Each row comes from the steps of one path. Every step used is in the known rows, and no mark comes twice. Write the path behind each row, first mark first.
Known rows
fulo -> gete -> ledimav -> binos: [  5  10  -2 -13  55 -49  10   5 -28   3  16  19  24  10   2   2   6  -9
  -1]
neraze -> gopom -> fulo -> gete -> ledimav -> binos: [  7  20  34 -17  60 -11  -1  26  20   1  21  13  10  23  -1  30  20  27
  21]
binos -> neraze -> gopom -> fulo -> gete -> ledimav: [ 23  29  17  11  29 -12 -15  36  47   0  14  17  23 -11   3  -1   4  26
  34]
gopom -> fulo -> gete -> ledimav -> binos: [-16  28  10 -18  57 -38   1  23   3   2  22  20  20  11   1  19   8  14
   7]
gopom -> ledimav -> binos -> neraze -> gete: [ 27  15 -39   0 -13 -22   5  -7   1  15  20  21 -22 -23 -20  15 -25 -11
 -41]
ledimav -> binos -> gopom: [-60  26 -43 -42 -17 -29  -3 -24  -2  -5 -28   4  -8 -19  33 -22   2   5
   8]
ledimav -> gete: [-13  37 -57   5  12 -33   7 -15 -16 -24 -20  19   8  -9  28 -20 -23 -24
 -11]
fulo -> gete: [ -8  36   6 -10  12 -42 -13 -18 -24 -11 -12   6  24 -15  37 -12 -10  -8
  34]
fulo -> gete -> ledimav -> binos -> neraze: [ 17  11 -22  -8  49 -44   2  18   2  18  14  19  19 -13  -1 -11  -4  -7
  -3]
fulo -> gete -> ledimav -> binos -> gopom: [-19 -15 -25 -32  31 -58  14  11 -13  -9   5  14  25 -15  -5 -19  25   5
  24]
neraze -> gopom -> fulo: [-29  68  17  -6 -13  11 -23 -14  28 -13 -16   7  -7   9  43  12  -8  21
  23]
gete -> gopom: [-24  18  -7  -8  -1  -6  -2 -18 -22   7  -8   8   4   1  38 -16   9   0
 -12]
neraze -> binos: [-44  52  -6 -23  -1   3 -24 -44 -15  -8  -9   2  -6  17  16  -9 -33  -5
   3]
fulo -> gete -> ledimav: [ 12  17   1  12  28 -56   6   1 -31 -15   8  25  39  -3   5 -12  -1 -13
  17]
gete -> gopom -> fulo: [-45  37   4 -12  -1   6 -12  -2   9   7  -3   8   1   2  40  -1  11  23
  -5]
gopom -> ledimav -> gete -> fulo: [  3   7 -45   1   1 -14  -2 -19 -43  10  -2  37  20 -30 -11 -11  14 -19
 -33]
neraze -> gete -> ledimav: [ 24  22  -9  28  -1 -39  19  -8 -20 -30  20  38   6   8 -13   8 -27 -14
 -29]
binos -> fulo: [-60  35  11  -2 -48  -4 -22 -27  -8 -16 -20  24  15  -4  49 -24   1  -2
  20]
gete -> fulo: [-31  44   6 -19 -11   0 -29 -43 -25  14 -21  26  14 -18  37 -13  -3   0
 -11]
gete -> ledimav: [-10  38 -22  18   1 -42   9 -14 -26 -15  -2  31  18   8  13 -17 -14 -19
 -13]
gopom -> ledimav -> binos -> fulo -> gete: [-29 -12  19 -21  -9 -21  -9  -3 -29  13  13  18  24 -10   5   0  36  -2
  24]

Write each row's path
[-34  11 -10 -10   6 -52  -1  25  15 -26   4  19  35 -28   2 -20  21  25
  48]	binos -> gopom -> fulo -> gete -> ledimav
[-59  21 -10 -56  14 -32 -15   9  25  -6 -10  -4   7 -28  29  -3  18  35
  46]	ledimav -> binos -> gopom -> fulo -> gete
[-51  10  -5 -12 -36  -6  -7 -18 -24  11   1  24   6   2  12  -2  22  -9
  -5]	gopom -> ledimav -> binos -> fulo
[-65  29   7 -25 -22   3 -15 -24  -5   3 -15  20   0   9  45  -9   7   0
   3]	ledimav -> binos -> fulo
[ -7  49  42 -14  17  -2 -26   4  24 -13  -6   0  12  -2  36  15   6  29
  55]	neraze -> gopom -> fulo -> gete
[-21  -5 -93   1 -31 -50  18  -4 -22 -26 -17  18  14 -41  -9 -34  14 -16
   4]	binos -> gopom -> ledimav -> gete
[ 13 -21   4  -3  10 -29   6   2 -46  18  19   5  28 -17  -2  -6  38  -3
  11]	fulo -> gete -> gopom -> ledimav
[  3  26  -9 -11  -3  -4   0 -22 -18  13  -1   7 -12  14   3  20  15  -8
  -8]	neraze -> gopom -> ledimav -> binos
[-31 -26  46 -16  -4   5 -13   4 -18   6   4  10  32 -11  37 -21  46  17
  36]	binos -> fulo -> gete -> gopom
[ -2  -3  16 -16  27 -19  -3  -1 -28   9   2   0  24 -11  30 -12  22   6
  18]	fulo -> gete -> gopom
[-34 -10 -80 -19 -15 -19   6 -13 -17 -21  -1   3  -1 -21 -37 -28   4  -9
   3]	neraze -> binos -> gopom -> ledimav -> gete
[-19  -5  31  11  -1 -32  -3   9 -19 -17  11  35  47  -3  12 -21  22  -3
  34]	binos -> fulo -> gete -> ledimav
[-47   5   2 -33  21 -22 -13  16  19 -23  20   5  24  -5 -25 -11  12  34
  48]	neraze -> binos -> gopom -> fulo -> gete -> ledimav
[-65  23   7 -52   3  -8 -33  -5  27 -18  -1 -13   9 -19   6 -10   2  41
  64]	neraze -> binos -> gopom -> fulo -> gete
[ 17  41 -24  12 -24 -20  -8 -15  16 -10  -2  22 -11 -28  17  -5 -47  -5
 -16]	binos -> neraze -> gete
[-29 -50  45 -24  -4  26 -17  -1 -32  19  37   1  24   6 -23  -9  51  19
  27]	neraze -> binos -> fulo -> gete -> gopom -> ledimav
[  4  20  -1   0  -6  16  -8  18  42   9  19  14 -16 -23  14   7 -13  33
 -23]	binos -> neraze -> gete -> gopom -> fulo
[-22 -18 -68 -16 -24 -22   1 -12 -27  -1 -12  30  22 -56 -15 -34  34  -4
 -11]	binos -> gopom -> ledimav -> gete -> fulo
[ 38 -17 -25  20 -25  -5  11   5  -7  18  29  19  -7 -30 -21  -1   2   0
 -38]	binos -> neraze -> gete -> gopom -> ledimav
[ 10  35 -26 -13   1 -12  -4 -11  20   8   6  16 -26 -16  12  10 -41  -2
 -33]	ledimav -> binos -> neraze -> gete
[ 12  -1   8   0  -3  -1  10 -14 -16  -7  13  14 -10  -1  14   8  -4   6
 -28]	neraze -> gete -> gopom
[ 37   1 -40   6  -2  19 -12   0   4  25  -3  28   9 -40 -16 -15  17  -4
 -23]	binos -> neraze -> gopom -> ledimav -> gete -> fulo
[-17  30 -26  -5  27 -36  13 -11 -23   1   3  27   4  20   7   1  -7 -16
 -30]	gete -> ledimav -> binos
[-29  53  17 -14  13 -32 -23   0   8 -11  -4   8  21 -13  40   3  -8  17
  40]	gopom -> fulo -> gete
